What can hang from each mark
J_250: J_955
J_905: J_494
J_864: J_494
J_955: J_375
J_15: J_49 J_375
J_494: J_704 J_864 J_905
J_547: J_494
J_375: J_15 J_955
J_498: J_955
J_704: J_15 J_494

Every row comes from one small tree of marks. The marks that hang from a mark follow it in brackets, in the order of their numbers. Every link used is in the known rows. Which tree was each row made from?
Known rows
J_250(J_955(J_375(J_15))): -4.0 -16.7 6.3 -4.6 -1.9 -0.3 14.0 7.6 -16.4 -3.2 1.8 -5.3 2.5 11.5 13.4 -10.0 -2.3 4.7 -3.2 -59.4 21.2
J_498(J_955(J_375(J_15))): -10.3 3.3 0.1 2.2 0.3 -4.0 5.9 -1.1 -6.0 4.7 10.2 -7.7 10.9 -0.6 23.5 -23.2 -23.0 -2.9 0.1 -16.6 10.3
J_498(J_955(J_375(J_15(J_49)))): -2.8 -0.9 6.5 2.8 0.7 -1.8 10.7 7.1 -9.8 4.9 16.1 -7.6 11.0 2.0 22.9 -30.6 -43.5 -2.8 -0.1 -20.1 13.8
J_547(J_494(J_704(J_15(J_375)) J_864 J_905)): 12.5 20.1 -10.4 2.1 -4.4 -0.5 25.7 -11.1 13.7 -1.1 21.6 6.1 22.2 -15.7 -3.1 24.1 51.2 -24.5 -1.2 -35.9 14.6
J_250(J_955): 0.2 -7.1 7.9 -3.3 -0.6 0.3 7.6 2.1 -3.2 -5.8 -1.4 3.6 4.9 5.7 1.3 -2.9 7.1 6.6 -6.5 -38.7 13.2
J_547(J_494(J_905)): 7.1 7.7 0.6 -5.6 3.4 2.1 9.3 -11.8 -13.3 1.5 -5.8 4.8 6.1 -13.6 -1.8 23.6 29.1 1.0 -3.0 -2.2 11.7
J_250(J_955(J_375(J_15(J_49)))): 3.7 -20.0 13.1 -4.5 -2.2 1.7 19.1 15.4 -20.2 -4.1 7.3 -5.5 1.7 15.0 14.2 -16.9 -22.9 4.2 -3.3 -61.5 24.1
J_547(J_494(J_704(J_15) J_905)): 4.4 15.2 -3.1 -2.8 -0.9 0.2 7.0 -14.3 7.7 -6.8 10.8 7.2 16.8 -7.8 -16.4 31.7 52.5 -19.5 3.2 -7.6 20.1
J_547(J_494(J_704(J_15(J_375)))): -2.1 7.6 -6.2 -7.8 -3.3 7.4 -0.1 -4.3 2.7 -6.9 10.7 3.5 11.7 -2.1 -26.3 27.2 17.6 -23.1 0.3 -12.7 9.0
J_704(J_15(J_49 J_375(J_955)) J_494(J_864 J_905)): 16.2 15.3 20.5 8.3 -4.2 5.4 45.9 22.3 15.2 -1.2 31.0 6.7 20.5 8.3 5.2 -14.6 0.0 -27.2 -1.9 -48.1 50.9
J_905(J_494(J_704(J_15(J_49 J_375(J_955))) J_864)): -2.2 23.1 0.8 7.4 -8.1 3.3 17.0 10.8 7.4 -13.0 29.6 10.7 14.7 9.2 -10.3 2.4 5.3 -39.3 1.9 -51.9 2.7
J_494(J_704(J_15(J_49 J_375)) J_864 J_905): 26.5 17.9 -2.4 14.3 -6.6 -8.9 39.8 4.8 36.1 -0.3 41.7 1.2 24.3 -10.2 7.6 -5.7 31.4 -30.1 1.1 -60.6 23.1
J_905(J_494(J_704 J_864)): -10.3 21.3 -15.1 10.5 -1.7 1.3 10.7 -8.0 4.5 -10.4 12.4 13.9 12.3 -2.1 -11.7 13.3 34.7 -25.9 2.0 -30.3 -13.8
J_15(J_49 J_375): 18.5 -9.5 10.9 -1.3 0.3 6.2 16.3 24.6 -8.3 3.7 14.0 -5.9 -2.1 2.5 -5.6 -18.5 -65.8 -7.2 -6.3 -38.3 8.9
J_494(J_704 J_864 J_905): 17.1 13.0 -13.6 17.9 -3.0 -7.6 36.1 -13.6 36.5 1.8 25.4 5.3 20.1 -25.7 11.8 5.4 68.8 -14.8 1.7 -35.0 8.4
J_864(J_494(J_704(J_15) J_905)): -5.3 16.4 -5.9 12.2 4.4 -7.7 7.4 0.5 10.8 -15.4 5.5 4.3 15.4 1.5 -5.7 27.2 59.1 -21.5 1.2 -23.4 23.8
J_905(J_494): -15.1 15.3 -2.4 -0.2 1.9 0.7 -8.7 -1.3 -19.7 -8.2 -6.6 9.8 0.0 10.1 -15.5 8.3 0.7 -12.6 0.4 -13.9 -7.7
J_494(J_704(J_15) J_905): 7.6 16.0 -2.1 7.6 -3.6 -10.3 9.5 -8.5 32.9 -5.6 21.3 2.1 19.0 -3.7 -11.7 11.1 55.6 -24.0 6.7 -21.2 24.2
J_375(J_15): -0.6 2.2 10.8 -0.8 -1.1 5.6 -2.9 7.0 -9.2 0.9 6.0 1.2 -2.1 16.3 29.5 -4.3 -10.0 -9.0 4.4 10.4 9.0
J_905(J_494(J_704(J_15(J_375(J_955))) J_864)): -10.2 26.5 -5.7 7.4 -8.4 1.9 11.0 3.2 10.0 -11.6 24.7 10.5 14.8 5.7 -9.7 8.2 25.3 -38.4 2.4 -48.6 0.1
J_905(J_494(J_704(J_15) J_864)): -11.5 27.9 -12.2 8.9 -4.5 -2.3 4.9 -6.4 9.1 -13.8 18.9 14.2 16.0 8.8 -13.0 13.7 38.8 -34.7 4.9 -30.2 -4.9

Which tree is each row?
-3.6 9.2 -9.9 14.4 6.8 -4.0 13.6 -1.0 7.8 -12.2 -0.9 5.0 9.4 -9.7 -6.2 27.0 57.2 -12.2 -1.7 -23.4 15.7 => J_864(J_494(J_704 J_905))
25.0 19.7 -1.3 15.6 -5.4 -10.1 35.1 -2.9 36.7 -3.5 40.7 5.7 25.7 -7.6 11.5 -1.2 45.3 -27.0 5.0 -40.8 21.7 => J_494(J_704(J_15(J_49)) J_864 J_905)
8.7 9.6 19.0 5.1 -6.0 12.0 34.6 26.3 10.5 -4.0 30.6 6.5 15.9 17.3 -0.7 -15.7 -21.4 -27.4 -1.8 -36.3 40.6 => J_704(J_15(J_49 J_375(J_955)) J_494(J_864))
4.4 -14.9 6.4 -1.2 -1.7 0.8 14.5 15.9 -19.7 1.9 11.2 -11.6 -4.6 11.6 18.5 -15.4 -37.3 -4.1 4.0 -28.4 13.4 => J_955(J_375(J_15(J_49)))
-9.3 26.6 -13.0 7.1 -4.9 -0.8 8.8 -0.8 9.2 -11.0 21.1 10.4 14.9 7.5 -16.7 9.6 24.4 -37.0 2.3 -47.4 -4.5 => J_905(J_494(J_704(J_15(J_375)) J_864))
26.2 16.6 4.7 14.4 -9.8 -4.9 43.1 8.7 37.8 -1.0 46.0 0.8 24.1 -10.8 11.5 -7.6 31.2 -32.5 1.5 -62.4 27.8 => J_494(J_704(J_15(J_49 J_375(J_955))) J_864 J_905)
2.4 21.7 2.8 9.9 -0.2 -2.9 29.3 -3.1 19.6 -2.7 15.5 11.4 22.8 7.0 2.4 1.4 50.1 -19.8 2.7 -15.5 39.1 => J_704(J_15 J_494(J_864 J_905))
-8.0 18.2 -0.3 1.7 -2.5 1.9 -1.3 8.8 -0.8 -14.7 16.2 8.4 10.0 15.6 -33.9 9.0 -7.1 -36.9 3.0 -38.8 4.6 => J_905(J_494(J_704(J_15(J_49 J_375))))
4.9 11.6 6.8 12.0 0.5 -2.0 19.9 18.6 7.4 -14.8 15.6 1.5 12.5 1.5 -3.3 16.3 26.8 -26.7 -1.4 -45.8 31.7 => J_864(J_494(J_704(J_15(J_49 J_375(J_955))) J_905))
-3.5 25.2 -5.1 8.6 -4.0 -0.9 8.7 0.7 5.7 -14.2 25.2 15.4 16.3 12.0 -12.6 8.0 17.5 -35.7 4.7 -33.1 -1.1 => J_905(J_494(J_704(J_15(J_49)) J_864))
10.9 10.1 17.1 2.5 2.0 3.4 27.0 19.9 5.8 -1.4 17.1 4.6 15.6 16.0 -19.2 -8.3 -14.2 -23.9 -1.2 -34.4 52.3 => J_704(J_15(J_49 J_375) J_494(J_905))
18.7 11.5 11.7 6.7 -6.3 -3.6 23.4 12.5 29.0 -4.3 33.0 -2.0 16.5 -3.5 -9.8 -1.8 14.8 -29.9 2.8 -48.9 33.8 => J_494(J_704(J_15(J_49 J_375(J_955))) J_905)
11.5 20.5 -2.3 1.7 -7.3 2.9 29.3 -7.0 15.2 -2.0 25.2 5.7 21.3 -18.1 3.8 22.0 51.1 -25.4 -0.7 -36.7 18.7 => J_547(J_494(J_704(J_15(J_375(J_955))) J_864 J_905))
8.8 3.6 2.7 2.9 -5.5 1.6 7.8 13.3 22.6 -7.3 29.0 -1.7 11.6 7.4 -22.3 -2.7 -10.3 -29.5 2.6 -31.9 16.5 => J_494(J_704(J_15(J_49 J_375)))
-11.1 9.0 -2.6 7.4 -1.6 2.7 3.6 15.2 7.5 -17.3 9.7 0.7 8.6 6.7 -10.8 21.1 26.7 -25.9 -1.2 -29.2 16.9 => J_864(J_494(J_704(J_15(J_375(J_955)))))
-1.1 7.8 -5.5 1.9 -6.8 -0.5 1.8 4.5 27.5 -6.6 22.0 -2.2 12.8 4.7 -23.5 5.5 13.5 -27.7 3.2 -27.8 11.3 => J_494(J_704(J_15(J_375)))
5.6 5.6 -0.1 -7.2 -3.0 9.1 5.8 3.2 -0.6 -8.4 16.7 4.1 11.6 1.4 -25.8 21.5 -2.5 -23.8 0.2 -15.5 13.2 => J_547(J_494(J_704(J_15(J_49 J_375))))
